Each row was made from one path, in order. Every step used is in the known rows, and no mark comes twice. Write each row's path.
Known rows
w/n/s/z: [  6  -4  -3  -4  -3   2   3  13  -6   9   0 -10  -5  -3   0   1  -8  -1
   2  12   1  -1 -11  -6   8   0  -5 -18  -3   3   6   1   0 -10 -16  -2
   4   1   6  -6   2]
v/u/k: [ 1  0  0  0  3 -7 -4  2  5 -3 -1 -9 -1  2  0 -8 -4  4 -3 -3 -4 -5 -6  4
 -1 -1 -2 10  2 -7  0  0 -2 -1  6 -7  7  0 -4 -5  3]
n/s/z/u/w: [  3   6  -4  -6   3  -1  11  11   1   7  -7   0  -7   2   5  -4 -14  28
  -8  13  -3  -2 -21  -1   7   8  -3   8  -7   0   9  -2   3 -15 -16   0
   7 -10 -17   2   2]
v/t/m/b/u: [ -8   6   6   4  -1   0   2   1  12  14   7  -5  -3   1  -4   5  -5   5
  -3   0   2  -7 -23  -4  16  -8   2  -4  -5  -5   2   5   5   0   7   7
  14  -1 -11  -5  -3]
l/n/s/z/u/v/t: [ -8   7  -8  -4   1  -3   5   7  -1  17 -10  -2  -6   6   4  -3  -9  26
  -3  13   0  -7 -28  -1  12   2   5 -17 -10   3  14   0  -1 -23   1  -4
   3 -13 -18 -15  -6]
t/v/u: [ 2  4  1 -1  5 -9 -4 -7  6 -9 -2 -2  0  2 -1  1 -9 11  0  1 -1 -3 -1  8
 -1  8  1  5  0 -2  0 -4 -2 -2  1 -8  1  1 -3 -5  5]
s/z/u/k/a: [  7   1  -2  -3  -1  -7  -1  -1  -6   3  -1 -10  -3   1   1  -8  -4  -7
  -8   0  -2  -8 -10   2   8   2   1   3  -1   4   5   2  -9  -8  -5 -10
   7 -11 -16   1 -10]
k/a: [  2   1  -2   0   1  -2  -4  -7  -7   4   1  -1   2   0   0  -1   4  -7
   2   4   0  -4   3   1   4  -2   7  -4   0   4   1  -1  -4   1  -4   1
  -2  -4 -13   2  -8]
s/z/u/v: [  8   5   1  -7  -1  -3   4  -4   2  -2  -2  -3  -4   4   2  -4 -10  13
  -8   1   2  -2  -7   0   8  12  -6   1  -6   4   6  -2  -6 -15   0 -10
   3  -7  -6  -6  -1]
x/d: [ 1 -2  2 -2 -1  1  1  3  5  6 -3  7  1 -2  1 -6 -2  9  3 -1  2  0 10  5
 -2 -2  0 -4  4 -1  5  2 -7 -1 -3 -6  1  1 -7  5 -2]
v/m/b/u/k: [  1  -3   8   0   1   2  -1   9   9   7   6 -13  -7   1  -4   3  -8  -1
  -4 -11   1  -5 -13  -5   8  -7  -5  13  -2  -8   0   3   0   4   5   4
  10   2  12 -10   5]
r/t/v/u: [-10   3  -4  -1   4  -5   0  -7   5  -5  -2  -7  -1   2  -2  -6 -10  14
   0   0  -2  -3  -6  10   1  13   3   5  -2  -7   1  -2   2  -6   4 -10
   5  -3  -7   0   0]
c/d/k: [  3   1  -2  -1  -4   1   0   4   3   2   2   8  -5  -1  -1 -10  -3 -19
   0  -1   8   4   6   3   3  -1   2   1   5  -6   5  -1  -5   0 -13 -11
   4  -1  20   4  -6]
w/u/v: [  9   2   1  -3  -2   1   2  -8   5  -1   3   0  -3   6  -2  -9  -3  14
  -5   1   3   0   7  -3  11   1  -7   9  -1  -1   4  -5  -8  -9   3  -8
  -1  -5 -13 -10   5]
r/t/m/b/u: [-12  -1   5   2  -2   5   5  -2  11  12   9 -17  -6  -1  -5   0  -8   4
  -3  -3  -1  -3 -20  -6  18   0   1   5  -2 -12   0   4   9   3   9   1
  14   0 -12   0   2]
w/u/k: [  6  -3   0   0  -3  -1   1   1   4  -1   3  -6  -4   4  -2 -11   0   3
  -7  -4   0  -2   2  -2   7  -6  -8  15   4  -5   2   0  -7  -3   3  -9
   4  -5 -11  -6   3]
z/s: [-1  0 -2  2  1  1  6  6  1 -1 -4  0 -6 -2 -1 -2 -3  4  2  1 -3  0  3 -1
 -2 -5 -3 -9 -2 -4 -2 -2  3  4 -5  1  2 -7 -2  2  0]
w/u/v/m/t/r: [ -9   1   5  -5   2   3   9  -3   8   2  -2  -9  -7   8  -6  -8   1  16
  -4 -10   2  -4   4   3  14  -2   1   7  -8 -16  12  -1  -1 -10   5  -4
   6  -8 -28 -16   2]
d/c: [ 7  2 -1  1  1 -6 -4  3  2  0 -1  5 -4  1 -2  1  5  5 -2 -1  9  3  8  0
 -4 -1  2 -3 -1 -9  2  0  3  5 -2  0  2  6 -3 -5  1]
m/q: [ -7   2   2  -1  -5   2   0   7  -3  -4   2   0   0  -1  -1   7  -5   0
  -1 -10   0   1  -1  -2   1   3   1  -4  -7   4  -3   0   3  -5   5   1
   3  -3  -1  -4   0]
d/k: [ 1  1 -2  2 -1 -1  0  3 -1  2  2  1 -5 -1 -2 -7 -2 -9  0 -4  2  4  0  2
 -3 -5 -3  2  3 -7  1  1  0  0 -1 -7  3  1 13 -1  0]
n/s/z/u: [  5   3  -4  -5   0  -2   8   6   0   5  -6  -7  -6   0   3  -1 -12   4
  -6   6  -1  -2 -21  -3   5   4  -2  -2  -3   1   5  -1   1  -8  -7  -1
   1  -8  -3  -3   2]
m/t/r: [-17   1  -1   0   2  -1   7   1   4   0  -2  -3  -2   1  -5  -2   2   0
   1 -10  -3  -1   0   2   6  -2   7  -3 -11  -7   6   2   2  -1   4  -3
   6  -5 -25  -3   1]
r/t/v: [-10  -1  -6   1   0   0   2  -2   1  -4   0  -2  -2   0  -3  -3  -5   9
   3  -3   1   0   0   6   3  10   3   3  -3  -3  -1  -1   0  -5   2 -11
   3  -3   0   3  -1]
t/v: [ 2  1 -2  1  0 -4 -2 -2  2 -8  0  4 -1  0 -2  3 -6  8  2 -1  2  1  6  4
 -1  6  0  2 -2  3 -2 -2 -3 -2 -1 -9 -1  0  3 -2  4]
r/t: [-12  -2  -4   0  -1   3   4   0  -1   3   0  -6  -1   0   0  -6   0   2
   0  -2  -1   0  -6   2   2   4   3   0  -1  -5   1   2   4  -3   3  -2
   3  -4  -4   4  -5]
c/d: [  2   0   1  -2  -3   3  -1   1   5  -1  -1   7   1   0   1  -4  -2 -10
   0   3   6   0   7   1   7   4   5  -3   1   0   3  -2  -5   0 -12  -4
   2  -1   8   5  -6]
s/z: [ 7 -2  3 -3 -1  0  1  1 -3 -2 -2 -4 -1 -3  1  3 -7 -5 -2  1  0 -1 -4  1
  2  7 -1 -9  1  3  5  0 -3 -8 -9 -5  3  2  8  4 -2]
z/u/v/m/t: [-15   7   1  -4   2  -1   8   4   4   4  -5  -3  -4   7   0  -4  -1  19
  -6  -8   1  -4 -13   4   7   0  -1   3  -8  -9   6   0   7 -11  14   4
   6 -13 -11 -18  -7]
w/n/s: [-1 -2 -6  0 -1  1  2 13 -3 12  2 -6 -4 -1 -1 -2 -1  6  5 13  0  0 -6 -8
  7 -7 -4 -8 -3 -1  0  1  3 -2 -8  3  1 -2 -2 -9  4]
r/t/v/m/b/u: [-10   0   5  -1   2   4   4   1   8   4   5 -14  -7   1  -5   5 -13  10
  -1  -9   2  -3 -12   0   9   7   1   8  -5  -9   1   0   4  -1   5  -1
   8  -1  12  -5   1]
l/n/s/z/u: [ -2   1  -4  -4   1  -2   5   7  -2  13 -10 -12  -6   1   5   2  -9  11
  -6  11  -5  -3 -25  -4   9   3   4  -9  -3   0  10  -1   1 -10  -3  -1
  -1  -8 -13  -7   1]
n/s/z: [  5  -3  -4  -4   0   1   3   7  -3   4  -3  -3  -4  -4   2   3 -12  -2
   0   6   0   0 -11  -2   2   3   0 -10   0   1   4  -2   0  -7 -13  -2
   0   1  12  -1   5]
x/d/k: [  2  -1   0  -1  -2   0   1   6   4   8   0   7  -4  -3  -1 -12  -4  -1
   3  -5   3   3   8   7  -4  -6  -3  -2   7  -7   6   2  -6  -1  -4 -13
   5   2   7   3  -2]
s/z/u/w/n: [  6   4   4  -5  -1  -1   9  10  -1   6  -2  -8  -5   5   3  -5  -5  28
  -9  14  -3  -4 -13  -3  12   7  -8   0  -9   2  10   2   1 -19 -14  -1
  13  -8 -23   0  -7]
n/s/z/u/v: [  7   5  -6  -7   1  -2   6   4   1   4  -3  -3  -6   2   2  -5 -16  15
  -5   7   2  -2 -14  -3   8   9  -5  -1  -6   1   6  -4  -2 -14  -4  -8
   1  -9  -6 -10   6]
y/r/t: [ -5  -5  -4  -3   3   5   8  -4   0   6   1  -8  -2   3  -1  -9  -1  -3
   3  -2  -3  -1  -1   3   3   5   3  -2  -1  -3   3   4   0   0   2  -3
   5  -5 -10   5  -2]
b/u: [ 1  3  3 -1  6 -3  4 -2  3  1  0 -3 -2  3 -1  5 -3  5 -3 -2  0 -2 -8 -6
  6 -3 -2  7 -1  3  3 -3  2  2  2  0  1  2  1 -4  4]

Which path is each row?
[-13   4   4  -5   8   0   8   4   4   4  -3  -3  -4   5  -4   6  -3  16
  -2 -10   2  -5 -14  -1  11  -4   0   2  -6  -5   8  -3   6  -7   8   5
   5  -2   1 -19  -1] | b/u/v/m/t
[ -2   8  -7  -4  -2  -2   8  12  -1  14  -2  -3  -7   6   1  -9  -9  20
  -2  15   3  -7 -22  -4  14   0  -6 -16 -12   3  10   2  -1 -22  -8  -4
   8 -12 -12 -16  -6] | w/n/s/z/u/v/t
[  3   3  -4   2   1  -3  -4  -3  -9   7   4   0  -3  -1  -2  -8   2 -17
   2   1   1   0   2   3   1  -8   5  -1   3  -3   3  -1  -4   2  -5  -6
   1  -2   1   1  -8] | d/k/a
[  5  -2  -3  -4   0   3   7  19  -4  11  -1  -4  -6  -1   1  -2  -9  24
   1  20  -2  -2 -12  -6  10   3  -5  -9  -8   1  10   0   2 -17 -25   0
  10  -1  -8  -1   3] | u/w/n/s/z
[ 0  0  3 -2  2 -1 -2  1  2 -5 -2 -1 -4  0 -2  8 -4 10  3 -4  3 -2  2  7
 -4  4  1  4  2 -4  1  0  1 -2 -3 -2  1  3 14 -6  1] | t/v/m
[-13   4  -3   1   0  -4   3   3   2  -7  -2   5   0   0  -3   3  -4   5
   1  -8   1   1  -3   5   4   4   3  -7  -7   0   0  -2   1  -5   7  -5
   3  -5  -2  -7  -2] | m/t/v
[-12  -3   0  -6   0   7   6   4  -1  -3   0  -9  -6   2  -4   6 -11   8
   5 -15   1  -2   1   9   1  12   5  -3  -6  -4   1   4   4  -7   3  -4
   9  -4   4  -5  -1] | y/r/t/v/m/q
[ -6   2   5  -2  -3   2  -2   8  -1  -9  -1   0  -4   0  -3  16 -10   9
   2 -13   4  -1   1   6  -3   7   2  -1  -5  -1  -3   0   4  -8   2  -1
   5   0  15  -9   1] | t/v/m/q
[-14   1   1  -3   1   2   4   5   1   2  -4   0  -2   2  -2   0  -1  11
   1  -9   2  -2  -5   4   5  -1   2  -6  -5  -8   5   0   4 -10   8   4
   5  -3   2 -16  -4] | u/v/m/t
[ -1  -2   4  -4   6   6   8  -3   9   7   6 -16  -8   3  -6   4 -14   8
   2  -9   1  -4  -7   1  11   9   2   5  -5  -7   4   3   2   2   3  -1
   9  -1   5  -4   5] | y/r/t/v/m/b/u
[  0   2  11  -2   5   6   4   7   9  10   4  -5  -5   3  -1   6  -7  24
  -5   1  -1  -3 -13  -5   9   0  -2  14  -6  -6   5   0   6  -4  -6  12
  10   1  -2  -3   3] | v/m/b/u/w
[  5   2  -9  -4   0  -6   1   7  -6   9  -3  -9  -6   0   2  -8  -9  -6
  -5   6  -2  -7 -17  -1   9  -2   2   3  -2   2   4   0  -6  -7  -8  -9
   4 -13 -15  -3  -4] | n/s/z/u/k/a
[-18  -1   4  -2   3   1   7   4   4   3  -5  -8  -4   2  -5   2   3   2
   1 -13  -1  -4  -3   6   3  -4   8  -1  -8 -14   8   5   6  -1   2   4
   7  -2 -16  -6  -2] | v/m/t/r
[  5   2  -4  -5  -2  -2   8  12  -3  11  -3 -13  -7   1   2  -4  -8   7
  -4  13  -1  -3 -18  -7  11   2  -7  -9  -5   1   6   2   2 -12 -12  -1
   5  -8  -6  -8   0] | w/n/s/z/u
[ -3   5  -7  -2   2   1   9  16   1  14  -2  -3  -6   6   2  -9  -3  35
  -4  19  -4  -2 -15  -7  11  -3  -7   9 -11  -2   5   1   8 -10  -9   5
   8 -12 -31  -7   2] | z/u/w/n/s
[  3   6   2  -1   7  -7  -1  -2   8  -7  -3   4  -1   3   1  -2 -11  35
  -2   8  -3  -3  -2   9   1  11   1  13  -5  -2   5  -6   1 -10  -7  -7
   7  -1 -16   1   5] | t/v/u/w
[  7   3  -5  -7  -2  -1   6  10  -1   9   0  -9  -7   3   1  -6 -12  18
  -3  14   2  -3 -11  -8  14   5  -9  -8  -9   2   7  -1  -1 -17  -8  -7
   5  -8 -11 -15   3] | w/n/s/z/u/v
[ -6   4   3   3  -6   4  -4   0  10  10  10   1  -2   1  -4  -3  -5  12
   1   3   5  -5  -8   1  13  -2   2 -12  -7  -7   0   5   0 -10   9   0
  13  -3 -13  -7  -3] | u/v/t/m/b
[ -1   0   1   0   1   2   3  11  -1   6   2  -1  -2   3   0  -4   2  26
   0  14  -2  -1   1  -4   8  -1  -5   2  -7   0   5   1   2 -10 -12   3
   9  -1 -20   0  -2] | u/w/n
[ -8   3   3   5   0  -3  -4   1   6  15  10  -9  -3   1  -5  -2  -2  -3
  -1  -1   1 -12 -20  -1  20 -15   6  -1  -4  -4   1   6  -2   1   7   0
  17  -5 -26  -4  -9] | v/t/m/b/u/k/a
[ 2 -1  6  1 -2  3 -5  2  6  0  4 -5 -3 -3 -3  8 -9  4  1 -5  4  0  2  4
  1  6  1  0 -3 -6 -4  2 -2 -1 -1  1  4  2 14 -5  2] | t/v/m/b
[ -8   0   5   1  -7   2   0   7   1  -2   4  -5  -3  -2  -2  10  -5   4
  -1  -7   1  -1  -6   1   5   1   3  -4  -3  -4  -3   3   8  -4   7   0
  10   0 -11  -4   2] | t/m/q
[-11   3   1   3  -2  -1   1   1   4   6   0   2  -1   1  -1   0   3   5
   2   3   2  -7 -14   6   5  -8   4  -8   0  -6   2   6   6  -4   2   3
  11  -1 -12  -1  -8] | v/t/m
[-12   6  -1   0   4  -9   1  -2   7  -8  -5  -1   1   2  -1   0  -8   9
  -2  -5  -3  -2 -10   9   4   6   4  -3  -5  -4   2  -4   2  -6  11  -4
   5  -5  -7 -10   0] | m/t/v/u
[ -2   6   0  -1   1   0   5  -9   9   5   1   1  -4  10  -5 -13   0  18
  -2  -1   4  -6   6   2  12  -3   1   6 -11  -6  10   0  -9 -14   1 -11
   5  -9 -36  -9   1] | w/u/v/t/r
[ -8   7   5  -6  -2   1   3   6   1   0  -1  -3  -5   6   0   5  -8  21
  -5 -11   3  -3  -5   1   4   5  -1   8  -9  -3   1   0   5 -13  11   2
   5  -9  -4 -16  -1] | z/u/v/m/q
[  2   2  10  -1   4   3   2  11   8   8   7  -8  -8   3  -5   7  -9  34
  -1   6   1  -4  -5  -6  15   3  -6   9 -10  -4   5   0   3  -8 -11   4
  14   1  -3 -10   4] | t/v/m/b/u/w/n
[  2  -1   6  -2  -3   7  -5   1   6   6   6  -5  -3   0  -2   0  -7   8
   1  -3   5  -1   3  -1   5   3  -2  -1  -5  -8  -1   1  -2  -5   3   4
   4   1  10 -10   3] | u/v/m/b
[  2   3   6  -6   7   0   3  -1   3   3  -1  -4  -5   5  -3   6  -5  19
   0  -4   4  -5  -6  -2   6  -1  -3  11  -1  -3   6  -3   2  -3   1   1
   2   4   9 -14   4] | b/u/v/m
[ -9   0   6  -3  -3   4   0  10  -3  -1  -1  -5  -3   0   0  13  -4   1
   0 -12   2  -1  -5   2  -2   0   3  -1  -4  -3  -1   2   7  -5   2   8
   4   1  12  -6  -2] | v/m/q
[  1   0  11  -2   3   4   1   3   7   9   4 -12  -4   0  -2   9  -6   1
  -3  -7   2  -3 -13  -5   8  -3  -1   7  -1  -6   1   1   4   4   2  11
   5   3  12  -7   3] | v/m/b/u
[ -9   5   4  -8   0  -1  10   4   1   1  -8  -7  -5   4   1   0  -8  12
  -9  -8   2  -4 -18   5  10   7  -1  -6  -7  -6  10   0   3 -19   5   0
   8 -10   0 -15  -8] | s/z/u/v/m/t
[ -9   0   4   0  -1   6   4  -4  13  10  12 -14  -6   1  -6  -3 -11  15
  -2  -2   2  -3 -14  -6  22   4  -1   6  -6 -12   1   1   5  -4  12  -5
  13  -2 -14  -6   5] | r/t/m/b/u/v
[-12  -2  -1  -1   1   3   2   1   1  -2  -3  -7  -5   0  -3   0  -4  11
   3  -5   2  -3  -3  10  -2   8   3   6   0 -10   1   1   4  -5   1  -4
   4  -1  11  -1  -4] | r/t/v/m
[  0   4   4   3  -8   4  -1  -6  14  11  10  -3  -4   4  -4  -9  -5  15
  -6   4   6  -5  -7  -1  21  -5  -3  -2  -4 -10   2   3  -4 -12   9  -1
  12  -8 -23 -12  -2] | w/u/v/t/m/b
[ -4   7  -5  -4  -2  -3   7   6   6  11  -4  -1  -8   3   1  -5 -13  21
  -4  11   4  -8 -28   3  13   1   0  -9  -6  -5   8   3   4 -18  -2  -6
  11 -10 -16 -10  -3] | n/s/z/u/v/t/m
[-10   7   7   3   2   2   6   5  13  14   6   1  -4   3  -2   2  -6  28
  -5   6   0  -7 -24  -3  18  -5   2   4 -10  -5   6   4   7  -7  -1   8
  19  -3 -24   0  -4] | v/t/m/b/u/w
[  6   4   5  -2   1   3   0  -4   9   5  10  -4  -2   2  -4   2 -11  11
  -3  -3   3   0  -3 -10  14   3  -4   4  -9   2   1  -4  -4  -3   8  -2
   3  -1  -1 -11   9] | m/b/u/v
[ -2   5   2   1  -4   0   2  -6   9   6   3   2  -4   7  -3  -9  -1  21
  -4   6   6  -7  -8   3  16  -6  -3   1   1  -7   6   1  -2 -14   7  -5
  10  -6 -25 -11  -3] | w/u/v/t/m
[-14   4   5  -6  10  -1  10   0   8   3  -2  -8  -7   6  -8   3  -3  18
   0 -13   1  -6  -6   0  12  -3   4   8 -13 -11  12  -1   4  -5   6  -1
   7  -1 -18 -18   5] | b/u/v/m/t/r
